Known rows, with every way that one mark hangs from another:
j244{j854{j296{j752{j525}}}}: 1.744	1.822	1.282	2.583	1.119	0.794	1.443	0.600	-0.036	-0.439	1.925	1.060	1.968	-2.583	1.644	-2.364	0.106	-1.125	-0.561	0.268	-0.092	-3.858	-1.358	0.952
j752{j525{j193}}: -4.085	0.000	-0.358	-1.889	-0.136	1.400	1.189	0.037	-1.331	-0.021	0.111	0.725	1.139	3.989	0.131	1.775	1.078	-0.076	2.732	1.819	0.195	-0.458	-1.780	0.153
j913{j244{j854} j296 j525}: 2.292	2.796	2.624	-2.372	-1.191	-3.032	4.920	3.923	1.032	1.593	-1.433	-1.022	-0.115	-1.658	0.217	0.504	-2.938	-0.398	0.812	1.603	-2.597	3.282	0.758	-0.068
j854{j296{j752{j525{j193}}}}: 1.004	0.701	0.466	0.669	1.687	3.318	1.305	-0.455	-1.267	-3.567	-0.688	1.140	2.505	0.605	1.110	-0.229	2.849	-1.201	-0.171	0.831	0.201	-3.460	-1.385	-0.649
j913{j244 j296}: -0.142	2.179	1.346	-1.781	-0.437	-0.070	3.592	3.430	-1.413	2.016	-1.872	-0.233	1.296	-0.439	-1.208	-1.098	-1.429	-2.809	-0.934	0.267	-0.902	4.713	0.669	0.123
j913{j296{j752}}: -1.229	3.334	2.383	0.817	-1.263	-0.033	1.044	1.693	-0.819	-1.945	-2.102	0.050	1.058	-0.936	1.154	-2.316	1.816	-0.916	-4.712	-0.762	-2.147	2.169	0.393	-0.388
j913{j296{j752} j525{j193 j854}}: 1.739	1.200	2.498	1.631	-1.267	0.865	1.624	0.636	1.457	-5.817	-5.860	-1.638	0.915	0.413	0.688	1.639	4.980	1.092	-1.628	1.693	-2.007	1.303	0.324	-3.206
j373{j296 j525{j193}}: -6.157	1.436	-2.012	-0.086	-2.862	-1.430	-0.213	0.208	-1.718	-0.800	-0.314	0.499	-1.312	1.585	2.003	1.824	-2.249	-5.371	-0.333	3.714	0.509	2.313	-0.851	-3.485
j752{j525}: -5.685	1.326	0.608	-0.829	-0.577	-0.001	0.510	0.442	-0.551	1.721	1.897	1.536	1.427	1.645	1.122	0.432	-0.242	-1.120	1.797	0.182	0.800	0.350	-1.383	1.488
j854{j296{j752{j244 j525}}}: 0.711	-1.133	1.211	-0.090	0.992	2.079	2.172	-0.041	-0.922	0.482	2.428	3.335	2.541	-1.238	1.941	-2.094	1.314	-0.658	-2.681	-2.769	0.501	-3.659	0.325	2.225
j752{j244}: -3.012	-1.615	-0.933	-1.596	-0.523	-1.043	0.599	0.756	-0.594	2.807	2.293	1.461	-1.235	0.744	0.131	-0.673	-1.257	1.077	-1.148	-1.942	-1.266	1.205	0.484	1.456
j854{j296{j752{j244}}}: 2.100	-1.600	-0.008	0.678	1.828	0.604	0.302	-0.146	-0.755	-0.511	0.770	1.908	0.297	-2.732	0.658	-3.006	0.003	-0.402	-4.160	-3.223	-1.002	-1.991	0.859	0.403
j913{j296{j752{j244}}}: 0.469	0.694	1.747	-0.912	-1.371	0.731	2.800	1.517	-0.907	0.265	-0.870	1.580	1.005	-0.193	1.137	-3.094	2.156	0.575	-5.301	-2.747	-2.682	1.087	1.751	1.167
j296{j752}: -1.047	2.253	0.922	-0.332	-0.299	-0.982	-1.104	0.572	0.585	-0.954	0.271	0.769	-0.122	-0.415	1.068	-0.807	0.947	0.374	-2.373	-1.302	-1.350	0.557	0.573	-0.595
j373{j244 j525}: -4.481	0.432	-0.078	-1.489	-1.548	-1.564	-2.698	1.203	1.118	3.859	1.923	-0.154	-0.238	1.258	0.249	-0.280	-3.581	-1.781	0.224	2.401	1.479	1.699	-0.148	-1.724
j752{j525{j193{j296} j854}}: -1.648	-0.652	-0.164	2.386	-0.263	2.490	-1.649	-1.820	0.623	-0.376	-2.263	-1.507	0.588	3.221	-1.310	2.773	3.510	0.080	5.092	1.445	2.654	1.519	-1.723	-0.896
j752{j244{j854}}: -0.719	-1.137	-1.303	-0.767	-0.954	-2.339	1.232	1.344	-0.269	3.834	3.025	0.899	-1.268	-0.405	0.415	-1.526	-2.545	2.141	-0.476	-1.354	-1.658	0.306	0.069	1.623
j913{j525{j854}}: -2.367	-0.396	0.889	1.622	-0.347	-2.553	-1.185	0.193	2.432	-2.277	-1.449	-1.324	-0.748	-0.123	-0.152	2.138	0.029	0.982	0.877	0.616	0.018	2.163	-0.716	-1.479
j244{j854{j296}}: 0.465	0.246	-1.011	2.667	1.301	-1.633	-0.096	0.631	-1.157	0.205	0.945	-1.271	-1.259	-3.320	-0.414	-2.844	-3.637	-2.058	-0.338	0.802	0.245	-0.381	-2.675	0.323
j752{j244{j854{j296}} j525{j193}}: 1.133	-2.761	-1.468	-0.194	1.230	2.011	3.934	0.399	-2.034	1.780	1.974	1.509	0.817	0.916	0.630	-0.885	-1.044	0.399	1.552	0.577	-0.113	-3.834	-1.661	2.014
j525{j193{j296}}: -1.305	1.150	-1.204	-0.636	0.607	0.251	-3.010	-1.680	-0.338	0.103	-1.644	-2.224	-2.892	1.954	-1.952	1.241	0.660	-0.042	2.894	0.414	0.176	2.662	-1.269	-1.303
j373{j525}: -5.900	0.638	-1.036	-0.496	-1.567	-2.582	-1.892	-0.868	0.189	0.837	0.955	0.764	-0.636	1.686	0.568	0.617	-3.020	-2.447	-0.024	1.700	0.235	1.231	-1.065	-1.898
j373{j525{j193{j244{j854} j296{j752}}}}: 2.005	0.234	-1.913	-1.509	-0.910	-1.801	-5.332	-3.460	1.586	0.470	0.133	-2.250	-3.135	0.171	-1.442	1.647	-1.767	1.183	0.778	1.377	0.890	-1.438	2.299	-3.018

Rows:
-0.213	-4.053	-0.445	2.980	1.254	2.333	1.510	-0.601	-1.071	0.594	0.651	1.461	2.190	-0.133	0.101	-1.083	0.570	-1.555	0.172	-1.344	3.096	-1.049	-1.712	1.662
j752{j244 j525{j854{j296}}}
-1.696	1.184	2.015	2.169	-1.228	-1.251	1.230	1.297	0.909	-3.491	-4.172	-1.313	0.280	-0.900	0.247	0.265	1.132	-0.538	-0.600	0.989	-0.482	3.951	-0.554	-1.095
j913{j296 j525{j854}}
0.375	0.427	-2.146	-0.287	0.526	-2.924	-5.503	-1.837	0.604	2.625	1.768	-2.674	-3.962	-1.825	-2.700	-0.392	-3.825	0.373	1.665	-0.466	1.252	2.374	0.869	1.313
j193{j244{j854} j296}
-1.945	-3.732	-0.860	0.644	-0.599	2.398	2.218	-0.263	-0.368	0.963	-0.324	1.022	2.210	3.959	0.158	2.263	2.950	1.656	2.092	0.156	1.152	-0.528	-0.486	0.051
j752{j244 j525{j193 j854}}
0.347	-1.183	-3.485	-0.863	0.802	-1.681	-2.538	-0.320	-1.049	0.558	0.795	-1.642	-2.543	0.789	-2.074	0.586	-3.160	0.595	1.023	1.821	0.176	0.414	0.286	-0.187
j525{j193{j244{j854}}}
3.048	-0.879	1.356	0.725	-0.096	0.843	-0.934	-0.448	1.246	-6.374	-5.526	-1.896	0.040	-0.640	-0.730	1.529	2.878	0.978	-1.871	1.186	-0.536	1.623	2.104	-1.781
j913{j296{j752} j525{j193{j244} j854}}
-2.203	-0.704	-0.285	-0.956	-1.226	-0.926	3.104	1.543	-0.113	4.757	4.421	2.487	0.942	1.405	1.688	-0.091	-1.200	1.768	1.245	-0.667	-0.318	-1.495	-0.351	2.955
j752{j244{j854} j525}
6.701	2.433	1.808	-3.976	-0.174	-1.616	0.787	0.266	4.265	1.327	-1.700	-2.145	-2.111	-1.053	-0.160	3.226	0.465	3.112	3.770	0.248	-2.771	-0.142	2.087	-2.942
j913{j244{j854} j525{j193{j296{j752}}}}
2.616	2.792	2.830	-1.545	-0.610	0.261	3.236	3.242	0.103	0.306	-2.163	0.339	2.291	-1.131	-0.375	-1.291	1.246	-1.334	-2.980	-0.913	-1.738	2.704	1.951	-0.500
j913{j244 j296{j752}}
-0.617	1.262	1.599	1.669	1.481	1.804	0.753	-0.156	-0.533	-2.186	1.000	1.748	2.449	-1.561	1.319	-1.781	1.496	-1.881	-1.548	-0.980	0.446	-2.838	-1.060	0.633
j854{j296{j752{j525}}}
1.497	-1.991	-2.897	0.699	2.140	1.573	-0.974	-1.205	-2.277	-0.593	1.249	-0.619	0.112	-0.079	-1.346	0.279	-3.064	-2.036	2.219	1.993	2.132	-2.959	-1.295	1.783
j752{j525{j193{j244{j854{j296}}}}}
1.382	-2.461	-1.617	1.198	1.377	-1.303	1.474	0.854	-1.410	2.346	2.159	0.328	-1.559	-2.878	-0.193	-3.051	-3.620	-0.550	-1.309	-1.182	-0.322	-1.233	-1.008	1.679
j752{j244{j854{j296}}}
5.084	-0.553	-2.209	1.009	2.560	0.584	-2.540	-1.215	-0.918	-2.658	-0.346	-1.504	-1.252	-2.924	-1.908	-1.620	-1.848	-0.785	-1.664	0.788	0.307	-2.874	0.688	-0.892
j525{j193{j244{j854{j296{j752}}}}}
3.173	0.240	0.494	-0.390	-1.139	-1.822	-1.021	-0.189	2.250	3.674	2.179	-0.085	-2.291	-1.610	0.599	-1.492	0.368	3.605	-0.825	-3.127	-1.632	-0.403	1.673	0.612
j193{j296{j752{j244{j854}}}}
-2.994	-2.137	-1.178	-3.257	-0.422	2.120	2.989	0.217	-1.058	1.710	1.595	2.492	0.992	4.758	0.738	1.440	1.422	1.535	1.636	-0.220	-0.608	-1.352	-0.157	1.448
j752{j244 j525{j193}}
4.374	1.000	-0.294	-2.683	0.618	-1.909	-4.186	-2.313	3.150	-1.595	-0.703	-2.646	-4.666	-1.188	-0.691	2.439	-0.300	3.219	1.961	0.160	-0.875	-0.871	2.586	-0.996
j913{j525{j193{j244{j854} j296{j752}}}}
1.087	-0.611	0.340	2.016	0.346	1.413	-5.375	-3.075	1.689	-0.042	-0.063	-0.828	0.680	-0.191	-1.383	1.092	2.922	0.924	1.209	-1.862	3.822	0.399	1.659	0.529
j193{j244 j296{j752{j525{j854}}}}
2.207	-0.976	-1.254	-0.294	2.493	3.333	-1.611	-2.285	-1.648	-3.492	-0.394	0.663	1.420	0.125	-0.928	0.056	0.751	-1.606	-0.746	-0.126	1.918	-3.472	0.433	0.890
j854{j296{j752{j525{j193{j244}}}}}
1.891	1.228	1.341	-2.889	-0.535	-4.375	2.325	2.899	2.399	2.915	1.184	-0.830	-1.469	-1.730	0.117	2.108	-4.096	1.247	2.773	0.932	-1.652	1.647	0.839	-0.491
j913{j244{j854} j525}
1.569	-2.004	-0.063	-0.986	1.847	3.900	3.260	-0.605	-1.328	-1.024	0.367	2.594	2.255	1.397	1.313	-0.364	2.808	0.032	-1.246	-1.522	-0.207	-4.363	0.329	0.980
j854{j296{j752{j244 j525{j193}}}}
-1.107	0.494	2.401	3.355	-1.041	1.290	-0.186	-0.207	1.218	-1.397	0.039	0.884	3.358	1.039	1.503	0.822	3.867	0.658	-0.282	-0.091	1.277	-0.701	-0.332	-0.569
j296{j752{j525{j854}}}
-0.188	-0.627	-3.206	-1.928	1.190	0.084	-5.562	-2.774	-0.367	-0.347	-1.079	-2.750	-3.705	1.124	-3.596	1.386	-1.308	-0.515	2.184	-0.056	1.773	2.640	0.676	-0.064
j525{j193{j244 j296}}
-0.187	-1.490	0.038	4.088	1.829	-1.195	-1.291	-0.480	0.963	-3.984	-2.006	-1.560	-0.632	-2.168	-0.291	0.434	-0.707	-1.841	0.360	0.713	1.545	1.052	-2.018	-1.292
j913{j525{j854{j296}}}
1.992	-0.491	0.533	-0.603	-1.082	-2.076	1.611	1.399	0.604	2.969	2.614	1.518	-0.385	-1.652	1.499	-1.719	-0.273	3.277	-2.415	-2.257	-3.262	-1.585	2.060	0.422
j296{j752{j244{j854}}}
-0.860	2.259	3.142	4.036	-1.733	2.178	2.352	1.320	-0.093	-2.533	-2.365	0.827	4.469	0.616	1.279	-0.838	5.050	-0.842	-1.925	0.677	0.381	0.855	-0.349	-0.143
j913{j296{j752{j525{j854}}}}
0.626	0.325	-2.378	-1.584	0.252	0.361	-3.071	-2.343	0.148	2.101	1.183	-1.524	-2.289	1.723	-1.659	1.963	-1.066	0.956	5.153	1.106	2.035	-0.284	0.090	1.818
j752{j525{j193{j244{j854} j296}}}
